Each row was made from one walk, in order. Every step used is in the known rows, and no mark comes twice. Write each row's walk.
Known rows
T-C-P-U: [ 0.24  0.21 -0.52  0.82 -1.24  1.79  0.75  0.32  0.66 -1.62 -1.36 -2.23
 -1.15 -1.79  0.66  0.38 -2.72  0.22 -1.39 -0.28  1.67  0.54  0.26 -0.60
  0.41 -0.43  0.92]
P-U: [ 0.24  0.27 -1.19  0.64  0.05  1.07  0.58  0.12  0.12 -0.39 -0.65 -0.43
 -0.06 -0.78  0.76 -0.88 -0.41  0.57 -0.37 -0.21  1.16  0.04  0.73 -1.04
  0.81  0.65 -0.03]
P-C-T: [-0.23 -1.02  0.79  0.63 -3.23  0.33  0.08  0.30  0.36 -0.73 -0.56 -0.84
  0.17 -1.55  0.51  2.13 -1.65  0.50  0.14 -0.61  0.74 -0.02  0.05 -0.32
 -0.52  0.77 -0.34]
T-B-C-V-E: [ 0.19  1.65  1.46 -0.81 -1.48  0.50  0.06  0.57 -1.14  2.45  0.11  0.18
 -0.27 -0.97  0.13 -1.70 -2.06  0.66  2.04 -0.63  1.67  0.66 -0.27 -0.41
  1.66 -1.81  1.02]
E-V-C-P-U: [ 0.28 -0.35 -0.59  0.40 -3.06  1.79  0.02  0.23 -0.34 -2.20 -1.50 -1.76
 -0.80 -1.10  0.75  0.84 -3.26  0.37 -0.90 -0.03  2.79  0.72 -0.12 -0.05
  0.88 -1.12  1.05]
J-E-V-B-C: [ 0.65  0.80  0.30 -1.06 -4.26  1.55 -0.61 -0.14 -1.44 -0.15 -0.84  0.95
  0.83  1.66  0.51 -2.31 -3.97  1.25 -0.33 -0.56  0.64  0.95 -0.12 -0.18
  0.27 -1.95  0.55]
E-V-C: [ 0.08  0.27  0.70 -0.26 -2.08  1.01 -0.28 -0.24 -0.51 -0.93 -0.83 -0.32
 -0.55  0.76  0.06  0.94 -1.95  0.59 -0.17  0.33  1.39  0.35 -1.08 -0.17
 -0.11 -0.11  0.19]
C-P: [-0.05 -0.84 -0.06  0.09 -0.99 -0.24 -0.26  0.29  0.13 -0.96  0.00 -1.03
 -0.22 -1.04 -0.04  0.80 -0.82 -0.79 -0.38 -0.17  0.35  0.29  0.24  1.05
  0.26 -1.61  0.84]
V-B-C: [ 0.15  0.75  0.17  0.43 -0.51  1.40  0.04 -0.78 -1.29  1.52 -0.48  1.01
  0.34 -0.09 -0.27 -2.05 -2.11 -0.06 -0.11 -0.50  1.30 -0.04  0.26 -0.48
  0.82  0.23  0.14]
B-C-P: [ 0.14 -0.31 -0.51 -0.28 -0.57  0.58  0.17 -0.60 -0.82  0.16 -0.38 -1.43
 -0.31 -0.89 -0.23  0.24 -2.51 -0.81 -1.34 -0.22  0.55  0.09  0.52  0.39
  0.80 -1.13 -0.06]
J-E-V-C-P-U: [ 0.59 -0.32 -0.44 -0.21 -4.77  1.59 -0.66  0.99 -0.48 -2.23 -1.63 -1.53
 -0.13  0.18  1.12 -0.03 -3.76  0.91 -0.76 -0.20  1.53  0.92  0.80  0.20
 -0.25 -2.75  1.58]
E-V: [ 0.19  0.01 -0.06 -0.83 -2.17  0.37  0.06 -0.16  0.00 -1.66 -0.19 -0.35
 -0.20  0.55  0.40  0.57 -1.34  0.79 -0.31  0.07  0.64  0.80 -1.35  0.07
  0.65 -0.54 -0.10]
P-C-V-B: [-0.57 -1.28  2.09  0.99 -4.57  0.70 -0.88  1.11 -0.78 -0.33 -0.20 -0.16
  0.04 -1.12  0.75  0.61 -0.78  0.52  1.39 -0.69  1.21  0.33  1.04  0.50
 -0.27 -0.55  0.96]
J-V-B: [-0.82  0.79  0.59 -0.07 -2.54  0.63 -1.26  0.30 -0.64 -1.21 -0.25  1.78
  0.41 -0.02  0.33 -1.01  0.93  0.19  0.88 -0.37  0.48  0.44  0.87  0.11
 -1.49 -0.58  0.76]
T-B: [-0.22  1.09 -0.15 -0.21 -0.23  0.50 -0.43  0.09  0.31  0.26 -0.17  0.90
 -0.38 -0.43 -0.12 -2.34 -0.72  0.14  1.36 -0.30  1.13  0.00 -0.47 -0.15
  0.85 -0.79  0.73]
E-V-B-T-C-P: [ 0.01  0.97  0.11 -1.14 -3.82  1.94  0.46 -1.19  0.84 -2.28 -0.97 -0.87
  0.06 -1.11 -0.14  0.31 -4.83  1.29 -0.14 -0.33  2.32  1.19 -2.31  2.02
  1.00 -2.12  2.01]
W-T: [ 0.26  0.96  0.68 -0.54 -1.25  0.43  0.43  0.08  0.20  0.07 -0.02  1.36
  0.35 -0.58 -0.26 -0.16 -1.81  0.34  0.08  0.04 -0.67  0.41 -0.30  0.13
 -1.68 -0.32 -0.27]
W-C-V-B: [ 0.09 -0.50  1.39  0.90 -4.06  0.59  0.24  0.93 -1.44  0.30  0.05 -0.37
 -0.18 -0.07  0.86 -0.45  0.06  0.24  1.84  0.17  2.10  0.62 -1.57  0.69
  0.28 -0.14  0.83]
J-V-E: [-0.10  1.35  1.35 -0.57 -0.79 -0.52 -0.59  0.77 -0.68 -0.31  0.15  1.14
  0.63  0.02  0.57  0.16  1.18  0.61  0.56 -0.29 -0.49  0.96  0.89 -0.64
 -1.51 -0.46  0.78]
J-E-V-B-T-C: [ 0.37  1.79  0.28 -1.78 -4.54  1.98  0.03 -0.67  0.57 -1.25 -1.13  0.44
  0.93  1.22  0.26 -1.36 -4.45  2.50  0.42 -0.29  0.67  1.14 -1.60  1.19
 -0.24 -2.18  1.74]
W-C-V: [ 0.12 -0.82  0.80  0.13 -3.26  0.03  0.66  0.82 -1.14 -0.16  0.13 -1.83
 -0.59  0.22  0.93  1.05  0.41  0.28  0.94  0.60  1.01  0.50 -1.58  0.40
  0.17  0.16 -0.17]
B-C-P-U: [ 0.39 -0.10 -1.72  0.33 -0.60  1.66  0.75 -0.47 -0.75 -0.28 -1.06 -1.84
 -0.41 -1.66  0.56 -0.62 -3.10 -0.24 -1.68 -0.42  1.61  0.12  1.28 -0.69
  1.60 -0.52 -0.10]
B-V-C-P: [-0.35  0.15 -0.19 -0.14  1.16  0.33 -0.60 -0.07 -0.18 -0.77 -0.58 -0.48
 -0.17 -0.76 -0.50  1.49 -1.46 -0.43  0.97  0.21  0.98  0.11 -0.93  0.96
 -0.28 -0.88  0.47]
B-T-C-P-U: [ 0.18  0.85 -1.69 -0.54 -0.76  2.08  1.41 -0.97  1.21 -1.36 -1.34 -2.42
 -0.28 -2.06  0.30  0.42 -3.59  1.06 -1.00 -0.18  1.63  0.35 -0.19  0.72
  0.96 -0.74  1.11]

Which walk is each row?
[-0.20 -0.57  0.67  0.67 -0.94  0.35 -0.60  0.24 -0.43 -0.24 -0.62 -1.01
 -0.54 -0.92 -0.38  1.08 -1.40 -0.98 -0.11  0.08  1.07 -0.14  0.41  0.84
 -0.57 -1.07  1.14] -> V-C-P
[ 0.01  1.53 -0.60 -0.59  0.20  1.34  0.05 -0.76 -0.61  1.35 -0.56  0.53
 -0.47 -0.31 -0.32 -2.80 -2.45  0.13  0.31 -0.35  1.20 -0.21 -0.16 -0.84
  1.51 -0.37 -0.19] -> T-B-C
[ 0.33  0.17 -1.10  1.09 -1.37  2.19  0.36 -0.33 -1.07  0.22 -1.12 -0.46
  0.05 -1.90  0.45 -2.11 -3.43 -0.26 -0.81 -0.85  2.72  0.26  1.24 -0.31
  1.81 -0.74  0.92] -> V-B-C-P-U
[-0.76 -0.68  1.04 -0.34 -4.03  0.91 -0.23 -0.13 -0.23 -0.06 -0.18 -0.33
  0.94 -1.43  0.39  0.54 -1.48  1.36  1.86 -0.56  1.24  0.15  0.62  1.75
  0.31 -0.88  1.16] -> P-C-V-B-T
[ 0.34 -0.53  0.79 -0.84 -4.78  0.56 -1.26  0.85 -0.55 -1.95 -0.98 -1.04
 -0.06  0.89  0.36  0.88 -3.34  0.29 -0.35  0.00  0.44  0.87  0.05  1.18
 -1.12 -3.37  1.56] -> J-E-V-C-P
[-0.16  0.09  0.71  0.44 -2.02  0.62 -0.06  0.02  0.14  0.58 -0.70 -0.37
 -0.25 -1.02 -0.42  1.85 -1.24 -0.14  0.90  0.00  1.58 -0.39 -1.00  0.13
 -0.81  0.24  0.12] -> V-C-T
[-0.04  1.47 -0.37 -1.20  0.11  1.26  1.06 -1.44  0.99 -0.05 -0.70 -0.93
  0.03 -0.32 -0.43  0.37 -2.29  1.28 -0.26  0.21  0.20 -0.02 -1.21  0.71
  0.02  0.27  0.28] -> B-T-C
[-0.04  0.92 -0.57 -1.35 -2.48  1.20  0.29 -1.36  0.23 -1.00 -0.25  0.93
  1.15 -0.03 -0.04 -0.95 -2.54  1.61  0.95 -0.24  1.72  0.72 -1.81  1.57
  1.45 -1.18  1.15] -> E-V-B-T
[ 0.20  1.60  1.71 -1.36 -1.40  0.45  1.06 -0.09  0.48  1.08 -0.03 -1.26
  0.20 -0.99  0.01  1.48 -1.93  1.80  1.40 -0.05  0.56  0.91 -1.39  1.01
  0.16 -1.16  1.41] -> B-T-C-V-E
[ 0.24  0.59  0.07 -0.48 -4.62  1.79  0.33 -0.87 -0.60 -0.25 -0.76  0.26
  0.23 -0.79  0.11  0.09 -4.22  0.82  0.28 -0.67  2.77  0.73 -2.21 -0.17
  1.44 -0.57 -0.11] -> E-V-B-C-T
[-0.46 -0.46  1.37  0.36 -3.13  0.34 -0.67  0.84 -0.50  0.17  0.28  0.26
 -0.01 -0.79  0.14  0.01  0.17  0.10  1.99 -0.33  1.31  0.37 -0.09  1.10
  0.26 -1.53  1.14] -> C-V-B
[-0.05  0.71 -0.64 -0.53 -0.87  1.09 -0.21 -0.51 -0.49  0.34 -0.57 -0.48
 -0.68 -1.37 -0.31 -2.05 -3.35 -0.64  0.00 -0.53  1.62  0.04  0.06  0.30
  1.63 -2.01  0.68] -> T-B-C-P
[-0.26  1.18  0.50 -0.60 -4.39  1.54 -0.38 -0.08  0.43 -1.00 -1.07  0.20
 -0.79 -1.01 -0.15  0.22 -3.36  0.85  1.94 -0.22  3.25  0.38 -2.71 -0.07
  0.75 -1.11  0.78] -> E-V-C-T-B
[ 0.06  1.72  0.14 -1.21 -2.82  2.18  0.69 -1.50  0.73 -1.28 -0.98  0.18
  0.27 -0.04 -0.10 -0.51 -3.98  2.06  0.28 -0.15  1.94  0.92 -2.56  0.93
  0.86 -0.56  1.18] -> E-V-B-T-C
[-0.41  0.73 -0.16 -0.33  0.09  0.62 -0.09 -0.28  0.35  0.13 -0.64  0.16
  0.12 -0.84 -0.54  2.19 -1.40  0.45  2.00  0.16  1.44 -0.20 -2.31  0.18
 -0.47  0.51 -0.51] -> B-V-C-T
[ 0.51  0.03  0.08 -1.45 -3.79  0.18 -0.66  0.62 -0.16 -1.64 -0.35 -0.03
  0.50  1.80  0.73 -0.28 -1.89  1.32 -0.27 -0.09 -0.65  1.02 -0.38  0.40
 -0.47 -2.26  0.45] -> J-E-V
[ 0.16 -0.59 -1.20  0.69 -0.92  0.79  0.30  0.44  0.21 -1.24 -0.66 -1.52
 -0.27 -1.82  0.72 -0.05 -1.40 -0.21 -0.71 -0.37  1.42  0.34  1.03  0.03
  1.07 -1.00  0.86] -> C-P-U
[-0.08  1.61  1.12 -0.07 -0.68  0.22 -0.12  0.81  0.63  0.42 -0.36  1.47
  0.88 -2.01  0.47 -0.14 -2.50  1.51  3.18 -1.12  1.85  0.80 -1.79 -0.87
  0.70  0.08  0.81] -> P-C-T-B-V-E
[ 0.57  0.60  0.20 -1.08 -6.22  1.60 -0.37 -0.11 -0.77 -0.19 -0.90  0.57
  0.93  0.42  0.42 -0.76 -4.65  1.36  0.37 -0.83  1.49  0.94 -1.32  0.07
  0.26 -2.19  0.42] -> J-E-V-B-C-T
[ 0.02  2.03  0.54 -0.76 -1.50  0.93 -0.04  0.14  0.53  0.26 -0.19  2.35
 -0.02 -0.97 -0.37 -2.50 -2.59  0.45  1.44 -0.28  0.35  0.35 -0.69  0.02
 -0.75 -1.19  0.49] -> W-T-B
[-0.17  1.76  0.92 -1.62 -3.49  1.52  0.17 -0.01 -0.63  1.13 -0.20  0.76
 -0.61 -1.45 -0.33 -1.54 -3.82  0.61  1.54 -0.20  0.76  0.47 -0.44  0.28
 -0.08 -1.99 -0.29] -> W-T-B-C-V
[ 0.32  0.78  0.09 -0.44 -2.65  1.76  0.08 -0.96 -1.29 -0.18 -0.69  0.71
  0.13  0.38  0.14 -1.38 -3.54  0.74 -0.47 -0.42  1.88  0.72 -1.05 -0.40
  1.44 -0.30 -0.02] -> E-V-B-C
[ 0.20  2.51  0.14 -1.11 -1.20  1.75  0.42 -0.73 -0.41  1.34 -0.58  1.94
 -0.13 -0.86 -0.57 -2.99 -4.31  0.47  0.43 -0.34  0.53  0.19 -0.40 -0.63
 -0.14 -0.70 -0.44] -> W-T-B-C
[-0.55  2.00 -0.29 -0.45  1.63  1.06 -0.73 -0.29  0.04  0.39 -0.73  1.47
 -0.31 -0.08 -0.60 -1.61 -1.33  0.50  2.67  0.09  1.66 -0.19 -1.54 -0.26
  0.48 -0.13  0.38] -> T-B-V-C
[-0.23  0.95 -0.53 -0.51 -0.26  0.89  0.23 -1.20  0.27  0.77 -0.05  1.29
  1.34 -0.50 -0.46 -1.55 -1.16  0.83  1.33 -0.31  1.13 -0.06 -0.50  1.52
  0.82 -0.58  1.23] -> V-B-T
[ 0.07  2.44  0.33 -0.80  0.61 -0.11  0.12  0.52  0.93  1.01  0.15  1.84
  0.78 -1.65 -0.11 -0.76 -1.55  1.17  3.72 -0.77  1.92  0.86 -3.03 -0.24
  1.26 -0.91  0.99] -> C-T-B-V-E
[-0.42  0.74  0.40 -1.74 -2.21  1.02  0.81 -0.67  0.78 -0.31 -0.35 -2.02
 -0.46 -0.87 -0.20  1.81 -1.69  1.43  0.80  0.31  0.44  0.25 -1.32  1.52
  0.07 -1.04  0.39] -> B-T-C-V
[-0.66  0.77 -0.27 -0.44 -1.49  0.81 -0.35  0.14  0.93 -1.04 -0.66  0.68
  0.19 -1.83  0.29  0.17 -2.47  1.18  2.56 -0.74  1.70  0.21 -1.82 -0.35
  0.59  0.25 -0.26] -> P-C-T-B-V
[-0.61  0.14  0.22 -1.00 -2.69  0.61 -0.01 -0.40  0.05  0.46  0.32  0.05
  0.86 -1.16 -0.20 -0.10 -0.57  1.02  2.35 -0.23  1.34  0.17 -0.58  2.41
  0.79 -1.89  1.37] -> C-V-B-T
